What can hang from each mark
J: K T
F: T
K: J X
W: B
B: Q W
E: N
T: A F N Z
G: D
N: G T
A: T
Q: A
D: T

Each row was made from one small tree. The marks that hang from a mark follow it in brackets, in alphabetical order. Every link used is in the known rows. Write each row's tree.
(in the rows, 128 means zero)
Known rows
B[Q[A[T]] W]: [ 97 104  92 142 111 175 186 138 219 124 202 206 100 111  41 231  80 138
 164 149 157 102 150 112 233]
E[N[G[D[T[A]]]]]: [ 95 109 115 177 107 181 112 164 179 148 104 100 107 116 136 121 123 158
 118 144 117 186 160  91  93]
T[A F N[G[D]] Z]: [138 139 109 120 111 131 148 132 121 127  80  92 144 134 172  42 155 140
  89 106 154 158 128 157  88]
J[K T[A N Z]]: [125 134 124 106 155 103 104 108  50 103 133 106 120 148 153 132 109 104
 120  78 114 112 106 120 124]
J[K]: [ 99 125 141 138 165 111 125 128  98 110 159 158 107 103 115 218 133 105
 167 117  82 112 142 100 173]
N[G[D] T[A F Z]]: [148 140 155 120 114 147 112 150 135 128  96 122 139 121 131  44 167 130
 107 143 139 166 144 146 111]
E[N[G T[A F]]]: [110 131 109 176 124 158 136 148 167 156 117 121 137 146 141 104 145 149
 122 139 124 168 125 124  98]
D[T[A F Z]]: [151 129 158 104 151  94  78 112  84 145 146 107 158 129 103  95 114  99
 100 156 110 115  88 144 106]
J[K[X] T]: [128 118 156 134 184  87  82 115  92  67 170 161  95 113 146 241 126 101
 185  89  77  79 157  70 186]
D[T]: [113 119 149 143 152 116 107 130 116 152 151 138 124 105  83 186 114 113
 152 158  85 127 119 105 136]
E[N[G[D]]]: [ 97 117 115 178 102 188 152 165 182 128 101 144  99 101 152 158 154 178
 153 133 123 167 188  86 126]
Q[A[T[N]]]: [ 86 124 104 143  96 137 165 138 154 140 190 136 124 138  95 207 109 147
 149 149 137 135 135 122 122]
J[K[X] T[F N[G] Z]]: [189 125 143 103 153  72  81  79 111  73 122 124 129 139 216 167 144 128
 153  86 144  62 123 107 153]
G[D]: [ 94 129 143 142 136 142 145 157 123 111 129 157 110  88 109 160 147 133
 155 127  96 155 172 110 139]
A[T[Z]]: [117 131 173 110 115 126 119 139 102 140 180 148 139 125  83 172 122 126
 143 160 117 114 133 114 133]
W[B[Q]]: [112 115  79 152 143 151 201 126 160 131 146 201  99  93  62 193 109 118
 161 121 110  88 133 130 221]
F[T[A N[G] Z]]: [116 136 106 114 109 124 148 122  85 154  79  93 141 169 162  79 118 123
 102 104 140 133  96 143  97]
G[D[T[A N Z]]]: [116 126 141 113 118 123 108 127 106 135 105  83 133 123 122  75 107 107
  91 140 118 156 125 142  80]
G[D[T[Z]]]: [141 118 187 107 127 130  83 130 115 125 127 129 123  88 101 136 125 121
 135 172 111 130 150 114 134]
E[N[G[D] T[A F Z]]]: [138 131 149 139 101 171 112 151 167 128  90 117 139 127 157  52 157 157
 105 154 151 169 154 133  95]
B[W]: [ 92 121 113 152 162 141 176 135 132 134 148 177 114 106  83 188 113 105
 155 120 106 118 141 120 191]
E[N[G T[F Z]]]: [160 128 159 137 112 147 112 127 158 148 113 136 146 132 147 119 150 159
 138 172 150 125 128 126 124]
K[J[T[A F]] X]: [146 134 142 134 206  68  61 124  91  69 159 130 111 147 150 171 131  98
 144  78  79  91 130  96 131]
J[K T[A F]]: [139 140 129 127 185  99  95 117  78  94 157 138 132 123 153 149 130 113
 142  86 103 117 110 110 138]
N[G[D] T[F Z]]: [167 136 176 114 115 144 111 138 150 127  99 145 137  99 136  86 176 146
 137 161 149 146 153 135 134]

Which tree is each row?
[155 131 114 118 126 104 108 106 116 164 103  75 154 154 150  70 123 120
  89 135 144 130  75 152  81] : D[T[A F N[G] Z]]
[159 136 131 114 108 129 148 118 138 123  84 118 141 115 181  83 167 158
 122 126 162 138 138 146 109] : T[F N[G[D]] Z]
[147 141 142 125 130 131 109 137 114 152 116 120 148 143 115  69 151 114
 110 141 128 143 108 146 113] : N[G T[A F Z]]
[163 125 154 116 120 134  83 133 132 134 105  99 145 114 138  62 144 133
  94 152 140 149 126 132 101] : N[G[D[T[A F Z]]]]
[177 125 137 113 122 100 107  94 135 162 107  97 153 135 157 110 130 140
 121 157 154 107  86 143 103] : D[T[F N[G] Z]]
[132 107 105 116  90 170 168 125 183 124 201 199 103 114  35 209  89 136
 148 168 163  63 144 132 227] : W[B[Q[A[T[Z]]]]]
[136 144 130 112 168 100  90 121  58 110 122 101 108 167 143 124 111 109
 117  82 105 113 107 116 105] : K[J[T[A N Z]]]
[168 137 147 103 184  51  62  97  73  73 130 100 126 169 180 128 121  94
 116  79 109  75 110 126 109] : K[J[T[A F N Z]] X]
[136 126 127 148 132 140 106 144 157 138 110 105 134 106 137  88 145 139
 114 139 124 171 129 123  99] : N[G[D[T[A F]]]]
[107 134 102 133 103 154 153 150 115 133  81  96 118 138 148  66 143 131
  97 101 132 172 145 136  94] : T[A N[G[D]] Z]
[184 125 187  90 180  62  51  87  78  55 163 154 131 117 171 191 135 104
 165 109 111  44 135 101 179] : J[K[X] T[F Z]]
[ 81 133  75 162 110 157 175 162 138 138  86 100 106 130 147  93 144 139
 114  86 117 194 151 127  92] : T[A N[G[D]]]
[152 139 149 107  82 138 143 122 165 130 120 115 153 121 174  98 154 173
 125 146 179 140 144 140  93] : A[T[F N[G[D]] Z]]
[100 109  54 148  87 162 215 122 216 134 189 180  99 120  65 216  83 147
 153 142 162  89 136 140 197] : W[B[Q[A[T[N]]]]]
[150 135  97 150 175  77  88 116 123  91 118 100 106 168 198 148 139 121
 132  59 111 107 118 104 108] : K[J[T[A F N[G]]] X]
[103 139 125  98 125 103 144 113  62 143 102 100 150 163 143  84 103 106
 101 111 123 122  95 155  93] : F[T[A N Z]]
[113 127 127 117 131 102 108 115  82 159 126  82 139 147 102 103  96  93
  96 135 107 133  90 145  85] : D[T[A N Z]]
[138 145 162 109 144 110 109 129  84 137 138 128 158 136  96  77 134  93
 109 149 110 132 103 158 113] : N[T[A F Z]]
[115 142 131 131 123 103 161 115 139 141 167 131 160 130 136 155 129 145
 142 135 135 129 109 144  94] : A[T[F N]]
[135 141 139 107 150 104 118 127  65 130 141 125 157 135 111  92 132  99
 105 125 109 120 102 149 115] : T[A F Z]
[135 129 170 126 106 165 118 156 143 133  99 145 109 101 112 107 164 138
 144 156 130 158 171 115 144] : N[G[D] T[Z]]
[118 135 118 110  94 145 147 134 110 132  59  97 134 145 180  52 133 139
  97 107 152 158 132 142  91] : F[T[A N[G[D]] Z]]
[134 132 127 107 106 121 147 113 103 153  81 117 139 148 171 118 131 144
 135 125 152 110 108 135 119] : F[T[N[G] Z]]
[ 79 132  63 166 127 139 175 146 117 158 105 100 116 155 131 118 129 122
 118  85 107 170 112 130  98] : T[A N[G]]
[132 115  60 138  96 143 211 103 224 125 187 181 126 118  90 194  96 152
 146 149 181  78 119 161 188] : W[B[Q[A[T[F N]]]]]
[121 102 119 109  99 171 163 126 195 118 196 196 108 116  40 204  77 132
 147 163 171  81 146 124 235] : B[Q[A[T[Z]]] W]
[149 112 101  98  98 141 181  92 207 119 177 174 140 127  92 166  82 144
 131 152 207  73 115 162 198] : B[Q[A[T[F N Z]]] W]
[115 133 148 134 110 168 115 168 127 137  98 122 114 123 103  67 152 120
 112 135 118 180 160 124 120] : N[G[D] T[A Z]]
[130 143 115 110 139  93 143 112  73 137 121  99 161 152 138  75 128 106
  94 112 122 123  87 168  89] : T[A F N Z]
[ 78 124 103 188 117 176 140 165 161 161 114 120 113 148 114 128 129 140
 130 133 104 182 139 104 108] : E[N[G T[A]]]
[107 119 136 138 126 125 133 125 147 134 114 110 121  94 127 147 120 134
 141 146 111 155 142 122 101] : G[D[T[N]]]
